Each row comes from the steps of one path. Every step used is in the known rows, and no mark comes twice. Write the path behind each row, first mark first.
Known rows
tupim-pezek: [ -3   3  -2 -10  -5  -3   6   2   6  -5   3  -3  22   7  -5  -9   6 -13
  -2   1  -5   3  -7 -11   3   5]
ruvo-mutov: [ -4  -5   5   7 -15   3   4  25  13   6   5 -12   0   1  10  -9   8  -3
   0  -3   0  -5   6 -10  -5  -1]
pezek-ravudo-mutov-tavo: [-19   0  22   9   7   4 -11  13  -3 -11  -1  -2  14 -14  13 -14  16  12
   6   0   2 -15  -6 -18   5   2]
roboz-zozol: [  9   0  -5 -16   4  -7   2  11  20  15   7   5   2  19   2 -10   6  10
  15  -9  -4   6  20  -7  -3   3]
mutov-vevi: [  0   1 -12 -16  -6  -7   1   9  10  16  -4   1   1  -1  -1  -5  -3   4
   4   5 -10 -10   0 -21   7   8]
tavo-fodi-ravudo: [ 10   1   1   3  16   4  12  -4  -7  21 -16 -10  15   7  13  -2   8 -12
   7   6   9   1  -8 -25   4  14]
zozol-tavo-mutov: [-10 -21  14  -7 -18  -7  -1  12  10  12   2 -10   1 -14  -3 -10  -3  -8
  13  -4  -8 -11   4 -20  -4   6]
roboz-zepi: [ 12  -5  -6  -4  -4   2   2   6   6   5  -9   4  13   4 -10 -10  -3   1
  15 -11  -9  14   0 -20  -3  -9]
mutov-vevi-fodi-ravudo: [  3  -2 -10 -13   3  -6  -3   4  -9  41 -27   3  30   2   7   2  -4  -4
  12   6   5  -6  -9 -38  17  38]
roboz-zozol-tavo-fodi-vevi-mutov: [  5 -14  14  -7   2   1 -13   1   7  35 -31 -15   9   4   8   4   4  -5
  27  -3   1  -3  16 -39 -12  18]
dunugu-fodi: [  9  -4   1 -13 -14   3   7   0   3   6  11   3   5   7   8 -10   4  -8
   9  -7   0  -2   0  -9  11  10]
ruvo-mutov-vevi-zepi: [ -3   1  -7   0 -15   1   9  21  21  29 -20  -1   8 -18   8   1  -1  -4
  -9  -2  -4  -4  -7 -23  -1   2]
ravudo-mutov: [-12 -11   4   8  -2   0   4  25   8   5  12  -4   1  -6   1 -11  10  10
   5  -4  -1   1   5  -8   1  -2]
dunugu-fodi-vevi-mutov: [  2 -18  13   3 -23  12  -4   6  -8  22  -5   1  19   1   7   1   8  -6
  18  -8   2  -4   5 -19  11  18]
mutov-tavo-fodi-dunugu: [  4 -15   0   7  15  12 -11  -3   0   1 -37  -8   4  -9   8 -13  10   0
   5  -4   6   5   2 -37   0   4]
zozol-tavo-fodi: [  1  -6   6  -8   3  -5  -1  -6   4   5 -13 -17  -5  -4   9  -9  -1 -15
   5   4  -2  -4  -6 -32  -8  11]
tavo-mutov-vevi-fodi-ravudo: [  1 -14  -1  -8  -5  -3   2  13  -7  52 -23   3  32  -4   1   4  -7  -1
  12   8   4 -15  -2 -39  20  34]
ruvo-mutov-vevi: [ -4   2  -6  -4 -16   1   2  28  18  22  -6  -8  -3  -5   7  -3   0  -1
   0   5  -4 -15   4 -21   1   3]
vevi-mutov-tavo: [-11 -10   9  12  -2   4 -13   8   5   5  -6   5   5 -17   5 -23  13   0
  12 -13 -10 -12   6 -18  -6  -2]
ruvo-mutov-tavo-fodi: [  0  -6   9  13   4  11   2  15  10   4 -20 -11  -1 -11  16 -10   7  -5
  -7   6   5 -11   2 -33 -15  -7]
zozol-tavo-fodi-vevi-zepi: [  1 -21  10  -7   0  -3   4  -9  -3  17 -43 -13  25 -18   5  14  -6 -14
  -3   4   1   8 -16 -45  -9  18]
pezek-tupim: [ -3  -2  -3   1 -21   7  -5   7  -3  -1  12  -2  -4  -2 -12  -6   4  -6
  -1   6   1   8   6 -12  -7   5]
ravudo-mutov-tavo-fodi: [ -8 -10   9  13  17   9   2  13   5  -1 -13  -2  -1 -15   7 -13   8   7
  -3   6   3  -7   0 -31  -7  -7]
tavo-fodi: [ 10  -4  -1   3   5   1   7  -2   5   5  -3  -9  -1  10   6  -6   3  -3
  -3   5   0  -1   2 -22   0   3]
ruvo-mutov-tavo: [-11  -7   9   7  -9   6  -2  24  12   0  -8  -3   5 -17  11 -14  10  -3
  -1  -3  -1 -11   5 -20 -13  -6]

Write each row's path
[  3 -23  -4   2  -2   2 -17   5  -5  14 -21  -9  19   8   4  -8   7   4
  11 -12   7  13   6 -26  12  28] : vevi-fodi-dunugu
[ -1   0  -7   6  19   7  18   8   3  44 -37  -2  20 -18  12   6   3  -2
   0  11  10   1 -21 -37  11  13] : tavo-fodi-ravudo-mutov-vevi-zepi
[  2 -17  -1  -9 -13  -6  -4  14   5  35  -9   5  16  -2  -5  -1 -12   8
   2   7  -5 -17   9 -36  15  23] : tavo-mutov-vevi-fodi
[-10  -1  -6   0   6   0  14  17   6  40 -27   5  25 -23   6   3   4   0
   7   1   4   3 -19 -24  12  14] : fodi-ravudo-mutov-vevi-zepi
[ -1  -8  10  19   9  11  -8  -2   3   9 -17  -3   0 -12  10 -19  11  -4
   6  -4  -2 -14   4 -31  -8  -3] : vevi-mutov-tavo-fodi
[ -1  -5   5  16  18   8  13  12  -6  23 -13 -11  12   0  13  -3  12  -2
   9   7  13   0  -8 -23   4   9] : tavo-fodi-ravudo-mutov
[ -8   1  23  14  20   9  -6   5  -5  -7 -10  -9   9  -9  20  -9  15   9
  -1   9   8 -15  -8 -32   5   0] : pezek-ravudo-mutov-tavo-fodi
[ -2 -19   7  24  12  20 -21  -3  -1  13 -37 -11   2 -14  11 -20  18  -2
  15 -13   5  -2   6 -36   1   2] : vevi-mutov-tavo-fodi-dunugu
[ -7 -21  -9   3   2   5 -19  21   2  31 -30  -8  14  -6   2  -4   2  17
  12  -2   8   4   3 -37  22  28] : ravudo-mutov-vevi-fodi-dunugu
[-14 -16  12   9  14   3  -8  16 -12  21 -24   6  36 -17  10  -9  10   2
  12  -1  12  -3  -7 -35   4  25] : vevi-fodi-ravudo-mutov-tavo
[-18 -14   9   8   6   4  -4  22   7  -5  -2   4   7 -22   2 -16  11  11
   5  -4  -3  -6   3 -19  -5  -6] : ravudo-mutov-tavo
[ -1  -3  11  18  18  13  -3  -4  -9  24 -30  -3  16 -15  17 -13  16 -13
  16  -3   6 -13  -5 -34  -3   9] : vevi-mutov-tavo-fodi-ravudo
[ -9 -23  13  11  11  10   0  16  -5   5 -30  -5  19 -19   3   4   4  12
  -2  12   3  -5   1 -43  -7   2] : ravudo-mutov-tavo-fodi-vevi
[  1 -15   2  -2   6   4 -11  -7   1   8 -32 -26  -4  -6  10  -8   5 -13
  14  -4   6   8  -5 -36   0  15] : zozol-tavo-fodi-dunugu
[  4 -18   8  -1   8   6   0   1  -7   3 -34  -3  23 -10   3   6  -1   2
  -3  10   0  -5   0 -43  -9   7] : mutov-tavo-fodi-vevi
[-12   1  -6  -3   6   0   6  23   1  35 -14  -1  15 -10   5  -1   5   4
  16   7   3  -8  -9 -23  13  15] : fodi-ravudo-mutov-vevi
[  3 -26  -7  -4 -11   3 -15  14   1  39 -30  -5  16  -3  -4  -1  -7  11
  10  -2   3  -4  10 -40  23  27] : tavo-mutov-vevi-fodi-dunugu
[  4 -15 -14 -10  -2   1 -19   6   0  29 -33  -6  16   4   2  -3  -2   7
  10  -3   4   4   2 -39  21  33] : mutov-vevi-fodi-dunugu
[ -4 -20  17   6  -5   4 -12  -2  -7  22 -30 -21  11 -10   7   2   3 -14
  15   3   0  -9   0 -42  -8  19] : zozol-tavo-fodi-vevi-mutov
[ -7 -11  -5  -2  -1  -3  -8  22   5  27  -9   0  13  -4   2  -4  -4  14
   2   7  -1  -7   1 -34  13  22] : ravudo-mutov-vevi-fodi
[ -7 -19  10   9 -16   3  -9  13  -5  19  -9  -5  19  -2   1  -1   9   1
  13  -8  -5  -5   9 -18  -1  11] : fodi-vevi-mutov
[  1  -1   8  -7  11  -3   4  -8  -8  21 -27 -18  12  -7  16  -4   3 -25
  16   7   8  -3 -15 -35  -4  22] : zozol-tavo-fodi-ravudo
[ -1   6  -2 -19  25  -1   2  13  12  51 -36 -11   5  -6  12   4   0  -3
  29  11   9  -6   0 -45   2  22] : roboz-zozol-tavo-fodi-ravudo-mutov-vevi
[-11 -22  16  10  -8   6 -14  10  -5  12 -22   3  23 -19   1  -6   9   2
  12  -7  -7 -10   7 -29  -7   7] : fodi-vevi-mutov-tavo
[ -7 -21   4  20  20  18 -10  13   2   2 -33 -12   1 -17   8 -14  14  10
   7  -2  10   5   2 -35   2  -1] : ravudo-mutov-tavo-fodi-dunugu
[ -8 -14   7  10   6   2   0  18 -10  28 -11  -3  31  -1   9  -5   9   2
  13  -1  14   3  -6 -24  10  28] : vevi-fodi-ravudo-mutov
[-18  -9  11   8  13   4   1  19  -4  11 -15   5  22 -23   8 -12  14   2
  16  -3   6  -4  -7 -22  -1   6] : fodi-ravudo-mutov-tavo
[-11   0   3  -6  16   0   2   9  -2  39 -34 -16   6 -19  12  -1  -2 -11
  16  17   7 -12 -19 -47   6  22] : zozol-tavo-fodi-ravudo-mutov-vevi
[ -8 -29   2 -13 -14  -4 -23  10   2  40 -39 -13  15 -16  -3  -5 -11  -1
  18  -2   2  -8   3 -50  16  36] : zozol-tavo-mutov-vevi-fodi-dunugu
